Each row was made from one walk, in order. Every step used is in the known rows, and no mark comes twice. Write each row's walk.
Known rows:
fipap-vepof: [ 0.21 -0.89 -0.69 -3.70 -1.79 -1.23 -1.58 -0.54 -3.33 -1.72  0.11 -2.89
 -2.20 -2.33 -3.63  0.24  1.54  2.32  2.56 -2.76  0.62  2.57 -3.87 -0.66
 -0.81  1.10]
sodit-gubudu-fipap-vepof: [-0.69 -0.40  0.01 -4.35 -2.67  0.36 -1.33 -0.43 -3.18 -1.89 -1.76 -2.65
 -2.76 -2.30 -2.45  3.10  1.98  0.89  3.02 -3.42  0.25  2.69 -2.16  2.83
 -3.10  1.26]
fosukul-loru-sodit-gubudu: [ 0.09 -1.63 -1.34 -2.98 -1.76 -1.56  1.58 -2.76 -0.90 -2.07  1.08  0.12
 -1.08 -3.17 -1.74  2.69  1.59  3.41  2.71 -3.26 -1.22  1.82 -2.93  3.60
 -3.16 -1.54]
fipap-gubudu-gozi-vepof: [ 0.77 -0.71  2.49 -1.55 -0.97 -0.13 -0.72 -0.89 -2.41  0.27  0.41 -2.64
 -3.08 -0.08 -3.07  0.49  2.50  0.90  4.01 -4.84  0.30  2.43 -2.92  1.97
  0.12  0.89]
loru-sodit-vepof: [-0.43 -1.64  1.20 -3.53 -0.82 -1.60  2.06 -2.18 -0.98 -2.61  1.77 -0.86
 -0.79 -1.26 -2.93  0.60  2.31  0.04  1.77 -2.86 -0.85  2.70 -3.26  2.71
 -2.92  0.77]
gozi-vepof-fipap-gubudu-sodit-loru: [ 1.40 -0.71  1.13 -2.62 -2.47 -0.94 -2.29 -2.85 -2.87 -1.06  0.47 -2.25
  0.69  0.04 -4.53 -0.12  3.36  0.99  4.62 -6.16 -0.27  2.83 -1.87  2.80
 -0.96  2.70]
fosukul-loru-sodit-vepof-fipap-gubudu: [ 0.50 -2.56 -0.74 -2.32 -0.87 -2.16  2.22 -3.31 -1.40 -1.58  0.89 -0.51
 -0.29 -2.17 -3.11  0.46  1.87  3.42  2.87 -3.78 -0.34  2.30 -2.39  3.25
 -2.63 -1.11]
fosukul-loda-sodit-vepof-fipap-gubudu: [ 2.60 -0.66  0.07 -0.90 -2.12 -1.72 -1.24 -1.87 -1.31 -1.46  0.78  0.11
 -1.17 -1.55 -3.85 -1.86  0.95 -0.06  2.43 -4.59  0.94  2.79 -3.04 -0.26
  1.48 -1.04]
loda-fosukul-loru: [-0.24  0.26 -1.15 -1.36 -0.82 -0.75  0.21 -2.94 -0.94  0.37  0.21 -0.91
 -2.14 -3.96 -2.02 -1.47 -0.14  2.77  2.30 -1.51  0.84  1.99 -3.42  2.86
 -0.67 -0.48]
loda-fosukul-loru-sodit-vepof-fipap-gubudu-gozi: [-0.19 -0.54  0.19 -1.02  0.03 -1.66  2.70 -3.79 -0.62 -0.07  0.32  0.06
 -1.72 -4.14 -2.22 -1.34  1.48  2.58  2.21 -3.46  1.56  2.08 -2.46  3.72
 -1.56 -0.47]
fipap-vepof-gozi: [ 0.77 -1.61 -0.23 -4.32  0.07 -0.26 -1.98 -1.23 -4.08 -2.62  0.15 -3.99
 -1.29 -2.69 -3.16 -0.85  1.84  2.54  3.00 -3.48  0.15  2.39 -3.87 -0.42
 -0.93  3.47]
gozi-gubudu-fipap-vepof-sodit-loru: [ 0.58 -2.13 -1.28 -5.89 -2.74  0.53  0.10 -1.38 -2.34 -1.07 -0.69 -2.87
 -0.86 -4.10 -4.84  3.82  2.16  2.14  5.33 -6.18  0.18  2.81 -3.07  1.28
 -1.31  4.70]
sodit-vepof-fipap: [ 0.33 -0.70  0.66 -3.15 -0.96 -1.85 -0.42 -2.46 -1.62 -1.83 -0.36 -1.24
  0.50 -0.77 -4.23 -1.16  1.45 -0.21  2.61 -2.23  0.91  3.08 -2.02  3.14
 -1.95  1.08]
gubudu-gozi-vepof: [ 0.71  0.09  1.61 -3.72 -0.96 -1.72 -1.46 -0.48  0.46 -1.30 -0.29 -1.00
 -2.39 -2.63 -3.43  1.85  3.60 -0.05  3.23 -4.17  0.24  3.20 -3.50  2.44
 -1.45  0.53]
fipap-gubudu-sodit: [-0.11 -0.85  1.46 -2.20 -1.20  0.30 -1.86 -0.31 -6.14  1.10  0.98 -2.82
 -2.34  1.32 -3.23  0.67  1.45  0.50  3.34 -3.95 -0.03  1.73 -3.63  1.36
 -0.39 -0.22]
gozi-gubudu-sodit: [ 0.20 -0.31 -0.45 -4.96 -2.14  0.60 -1.29 -0.77 -3.46 -0.29  1.02 -1.42
 -0.45 -3.08 -4.07  4.82  1.80  0.52  4.22 -5.25 -0.56  2.24 -4.30  1.43
 -1.05  0.36]
sodit-vepof: [ 0.09 -0.95  1.01 -3.66 -1.19 -1.10 -0.74 -1.80 -1.41 -2.15  0.15 -2.33
 -0.57 -1.33 -4.16 -0.98  0.82 -0.54  2.02 -1.42  0.43  2.52 -2.93  2.38
 -1.96  0.73]
loda-fosukul-loru-sodit: [-0.51 -0.27 -0.85 -1.43 -0.62 -1.10  1.70 -3.30 -0.67 -0.18  0.94 -0.28
 -2.08 -4.06 -1.62 -1.02  0.55  2.82  2.07 -2.20  0.35  2.02 -3.38  3.11
 -1.38 -0.45]
loda-sodit-loru: [ 2.80 -0.48  0.05 -2.58 -2.78 -1.25 -1.66 -3.29 -0.59 -1.76  1.16 -0.34
 -1.13 -0.65 -3.62 -0.82  0.71 -1.01  0.12 -3.78  1.01  0.61 -3.95  1.66
  0.06  2.64]
gubudu-fipap-vepof: [-0.56 -1.87 -0.74 -4.54 -1.80 -0.74 -1.60  0.68 -3.73 -0.19 -2.32 -3.79
 -3.40 -1.48 -3.93  0.89  2.25  1.40  2.97 -3.13  0.63  4.19 -3.10  0.95
 -1.92  1.95]
loda-fosukul-loru-sodit-gubudu-gozi: [-0.55  0.22 -0.33 -1.75 -0.61 -1.16  2.02 -3.23  0.00 -0.64  0.49  0.41
 -2.42 -5.08 -1.28  0.32  1.25  2.48  2.00 -2.79  0.86  1.71 -3.11  3.85
 -2.15 -0.82]
sodit-gubudu-fipap: [-0.84  0.02  0.33 -3.95 -2.52  0.65 -1.23 -0.56 -2.62 -1.23 -1.48 -2.01
 -2.55 -1.39 -1.92  3.30  1.48  0.01  3.04 -2.83 -0.41  2.81 -2.19  4.04
 -3.00  1.05]
vepof-fipap: [ 0.22  0.11 -0.72 -2.11 -1.20 -1.79 -0.90 -1.65 -2.42 -0.21  0.20 -0.36
 -0.44  0.41 -2.67  0.32  1.41  1.17  3.62 -2.68  0.11  3.62 -2.51  2.95
 -0.67  1.17]
sodit-gubudu-gozi-vepof-fipap: [ 0.29  0.98  1.57 -3.56 -2.01 -0.75 -1.12 -1.64 -0.41 -2.48 -0.60 -0.15
 -1.49 -2.89 -2.27  3.66  3.12  0.00  3.41 -4.55  0.26  2.31 -1.91  4.21
 -2.75  0.52]

Which walk is each row?
[ 0.21 -0.69  1.91 -1.43 -0.54 -0.33 -0.18 -0.25 -2.91  0.84  0.42 -2.16
 -3.64  0.30 -2.42  0.68  1.77  0.76  3.44 -3.64  0.72  2.29 -3.23  2.10
  0.15  0.40] -> fipap-gubudu-gozi
[ 0.04 -0.58  0.36 -5.44 -1.03 -0.40 -0.16 -1.67 -1.36 -2.58  0.43  0.24
 -1.24 -2.22 -2.64  2.84  1.58  1.34  5.14 -4.05 -0.49  0.77 -3.25  2.87
 -2.50  3.45] -> vepof-sodit-gubudu-gozi
[-0.24 -1.67  1.45 -2.57 -0.64 -1.71  2.58 -2.71 -1.90 -2.01  1.64 -0.63
 -0.32 -0.26 -2.98  0.13  2.70  0.52  2.45 -3.95 -0.36  2.87 -2.39  3.16
 -2.46  1.12] -> loru-sodit-vepof-fipap-gubudu
[-0.83 -1.59  0.77 -4.45 -1.00 -0.08  1.50 -1.65 -2.61 -2.89  0.36 -1.57
 -1.78 -2.25 -1.61  2.89  3.20  1.09  2.58 -4.64 -1.21  2.69 -2.70  3.26
 -3.75  2.28] -> loru-sodit-gubudu-fipap-vepof-gozi
[ 0.39 -0.69  0.28 -1.79 -1.49 -1.54 -1.23 -1.95 -4.86  0.60  0.24 -1.01
 -0.14  1.27 -3.32  0.13  2.25  0.75  3.69 -4.55  0.89  2.50 -2.18  2.90
 -0.92  1.76] -> vepof-fipap-gubudu-sodit-loru
[-0.49 -2.40 -0.98 -5.62 -1.61 -0.61 -1.17  0.31 -3.69 -0.60 -2.08 -3.34
 -2.83 -1.59 -4.37  0.88  2.27  2.05  4.22 -3.89  0.44  3.49 -3.15  0.72
 -2.07  3.49] -> gubudu-fipap-vepof-sodit
[ 0.20 -2.60 -1.40 -3.95 -0.99 -1.09  1.24 -2.55 -1.94 -2.52  0.00 -1.29
 -1.12 -3.93 -2.13  2.34  2.34  4.01  2.89 -4.36 -0.93  2.29 -2.69  3.10
 -3.61  0.10] -> fosukul-loru-sodit-gubudu-fipap-vepof-gozi
[ 1.53 -1.48  0.35 -5.01 -2.67 -0.72 -1.85 -3.42 -0.72 -3.04  1.15 -2.04
  0.91 -1.61 -4.71 -0.20  2.45  1.57  5.57 -5.25 -1.32  1.66 -2.91  2.20
 -1.52  5.65] -> gozi-vepof-sodit-loru
[ 0.54 -2.48 -0.35 -2.54 -0.54 -2.67  2.44 -2.98 -0.78 -1.45  0.60 -0.01
 -0.72 -2.65 -2.99  1.10  2.50  3.19  2.75 -4.13  0.06  2.37 -2.51  3.48
 -2.87 -1.46] -> fosukul-loru-sodit-vepof-fipap-gubudu-gozi
[ 0.44 -0.43  0.28 -0.82 -1.06 -0.89 -0.32 -1.87 -3.86  0.85  0.33 -1.32
 -1.07  1.71 -2.68 -0.35  1.21  1.69  4.22 -3.79  0.36  3.15 -1.95  2.79
  0.30  1.30] -> vepof-fipap-gubudu
[-0.12 -2.29 -0.46 -5.08 -0.52  0.02 -1.89  0.23 -4.19 -0.74 -2.36 -4.63
 -2.72 -1.74 -3.60  0.19  2.44  1.49  3.16 -3.66  0.31  4.05 -3.15  1.12
 -2.00  3.61] -> gubudu-fipap-vepof-gozi
[ 0.91  0.16  1.39 -3.37 -0.82 -2.30 -1.18 -0.97  0.35 -1.07 -0.54 -0.30
 -1.64 -2.20 -3.52  1.74  4.01  0.13  3.60 -4.79  0.63  3.61 -2.93  2.96
 -1.46  0.79] -> gubudu-gozi-vepof-fipap
[ 0.78 -0.96  0.88 -5.32 -2.52  0.51 -1.89 -2.35 -1.40 -2.85 -0.05 -2.31
 -0.31 -1.75 -4.22  1.45  2.52  1.63  5.99 -5.79 -1.69  2.16 -2.42  2.66
 -2.05  4.14] -> gozi-vepof-sodit-gubudu-fipap
[ 0.14 -2.13  1.42 -4.35  0.27 -0.33  2.15 -2.99 -1.35 -3.32  1.88 -1.60
  0.33 -2.51 -2.85  0.98  2.54  0.51  2.62 -4.41 -1.29  2.52 -3.29  2.82
 -2.72  2.70] -> loru-sodit-vepof-gozi-gubudu
[ 1.27 -0.34  1.18 -1.85 -2.12 -0.40 -1.76 -2.57 -2.32 -0.89  0.50 -2.44
 -0.10  0.41 -4.03 -0.56  2.61  1.73  5.09 -5.57 -0.75  3.37 -1.89  2.46
  0.02  2.09] -> gozi-vepof-fipap-gubudu
[ 1.08 -1.39  2.18 -2.47 -1.20 -0.48 -0.37 -1.83 -2.10 -0.42  0.69 -2.28
 -1.96 -0.45 -3.59  0.29  2.68  1.07  4.69 -5.56  0.54  1.72 -2.73  2.37
 -0.39  3.23] -> fipap-gubudu-gozi-vepof-sodit-loru
[-0.08 -0.82 -0.21 -4.92 -2.29 -2.00 -3.04 -1.08 -4.15 -0.80  0.59 -1.13
 -0.16 -1.26 -3.91  1.60  2.59 -1.38  1.73 -3.10  0.53  1.53 -4.09  2.30
 -3.13  1.45] -> gubudu-sodit-loru
[ 0.17 -0.45  0.41 -1.67 -1.02 -1.15 -1.23 -1.35 -5.17  0.97  0.23 -1.03
 -0.76  1.62 -3.27  0.31  1.98  0.98  3.91 -4.46  0.55  2.77 -2.33  2.51
 -0.51  0.54] -> vepof-fipap-gubudu-sodit
[-0.20 -0.61 -0.12 -0.76 -0.38 -1.16  2.38 -4.09 -1.21 -0.09  0.64 -0.46
 -1.37 -3.56 -2.20 -1.95  0.91  2.96  2.32 -3.08  1.02  2.05 -2.44  3.49
 -1.26 -0.20] -> loda-fosukul-loru-sodit-vepof-fipap-gubudu
[ 0.65 -1.61  1.47 -4.31  0.63 -0.10 -1.29 -2.54 -2.23 -3.00  0.17 -3.46
  0.32 -1.82 -3.65 -2.01  1.10 -0.21  2.44 -2.20 -0.12  2.23 -2.97  2.53
 -2.01  3.18] -> sodit-vepof-gozi
[ 0.33 -1.23 -0.33 -5.49 -1.49 -1.12 -0.64 -1.16 -2.75 -3.12 -0.06 -1.46
 -1.69 -3.62 -3.76  1.76  2.21  2.75  4.29 -4.52  0.75  1.24 -3.43  0.01
 -2.01  2.99] -> fipap-vepof-sodit-gubudu-gozi
[-0.32 -1.51  0.92 -3.25 -0.67 -2.13  2.32 -2.69 -1.13 -2.41  1.40 -0.18
 -0.07 -0.88 -3.01  0.44  2.74  0.26  2.11 -3.44 -0.44  3.05 -2.68  3.22
 -2.94  0.94] -> loru-sodit-vepof-fipap
[ 0.30 -1.82 -1.13 -5.67 -2.31  0.96  0.12 -0.79 -2.61 -0.63 -0.79 -2.96
 -1.49 -3.75 -4.61  4.04  1.95  2.51  5.56 -6.03 -0.11  3.17 -3.34  0.88
 -0.89  3.46] -> gozi-gubudu-fipap-vepof-sodit
[ 0.91 -1.08  2.31 -2.25 -0.69 -0.10 -0.43 -1.14 -2.44 -0.09  0.56 -2.27
 -2.61 -0.09 -3.44  0.50  2.53  1.35  4.92 -5.40  0.14  1.96 -2.96  1.92
  0.02  1.99] -> fipap-gubudu-gozi-vepof-sodit
[ 0.46 -1.02  1.38 -2.25 -0.85 -1.27 -0.08 -2.59 -2.63 -1.30 -0.12 -2.06
  0.03  0.14 -4.28 -1.59  1.37  0.18  3.02 -2.94  1.09  2.79 -1.69  2.89
 -1.28  1.18] -> sodit-vepof-fipap-gubudu
[ 2.79 -0.33  1.77 -2.03 -1.04 -1.24 -0.61 -2.89 -1.11 -1.44  0.08 -0.16
 -1.37 -0.27 -4.45 -1.31  1.35 -1.07  0.57 -4.83  2.01  1.36 -2.95  1.69
  0.18  0.28] -> loda-sodit-vepof-fipap-gubudu-gozi
[-0.33  0.93  1.20 -3.60 -1.70 -0.63 -0.66 -0.76 -0.80 -2.01 -0.33 -0.08
 -2.57 -2.86 -1.49  3.90  2.13 -0.37  2.60 -2.92  0.30  1.92 -2.79  3.89
 -2.75 -0.08] -> sodit-gubudu-gozi
[ 1.02 -1.61 -0.45 -4.77 -0.36  0.59 -1.42 -1.65 -3.85 -2.57  0.43 -3.98
 -0.71 -3.99 -3.64  0.70  1.82  2.88  3.84 -4.95  0.06  2.33 -3.86 -0.52
 -0.52  3.88] -> fipap-vepof-gozi-gubudu
[-0.45 -0.85 -0.64 -2.55 -0.17 -0.37  1.52 -3.43 -1.67 -1.17 -0.26 -1.41
 -2.05 -5.30 -1.71 -0.64  1.43  3.32  2.34 -3.62  0.68  2.00 -2.82  3.16
 -2.31  1.07] -> loda-fosukul-loru-sodit-gubudu-fipap-vepof-gozi
[-0.12  0.23  0.07 -1.88 -0.85 -1.13  1.68 -3.62  0.27 -1.12  0.54  0.10
 -1.95 -5.39 -1.74  0.15  1.81  2.56  2.33 -3.67  0.57  1.86 -2.84  3.80
 -2.18 -0.54] -> loda-fosukul-loru-sodit-gubudu-gozi-vepof
[ 1.12 -0.03  0.47 -2.79 -2.13 -1.12 -2.20 -2.46 -1.22 -1.56  0.25 -1.79
  0.25 -0.47 -4.05 -0.09  2.72  1.29  4.61 -4.90 -0.88  3.63 -2.21  2.54
 -0.66  1.99] -> gozi-vepof-fipap
[-0.23 -2.70 -1.07 -5.73 -2.01 -1.05 -1.12 -0.31 -3.30 -0.96 -2.04 -3.29
 -2.25 -1.75 -4.50  0.64  2.51  1.73  4.00 -4.08  0.74  3.15 -2.99  1.20
 -2.50  4.69] -> gubudu-fipap-vepof-sodit-loru
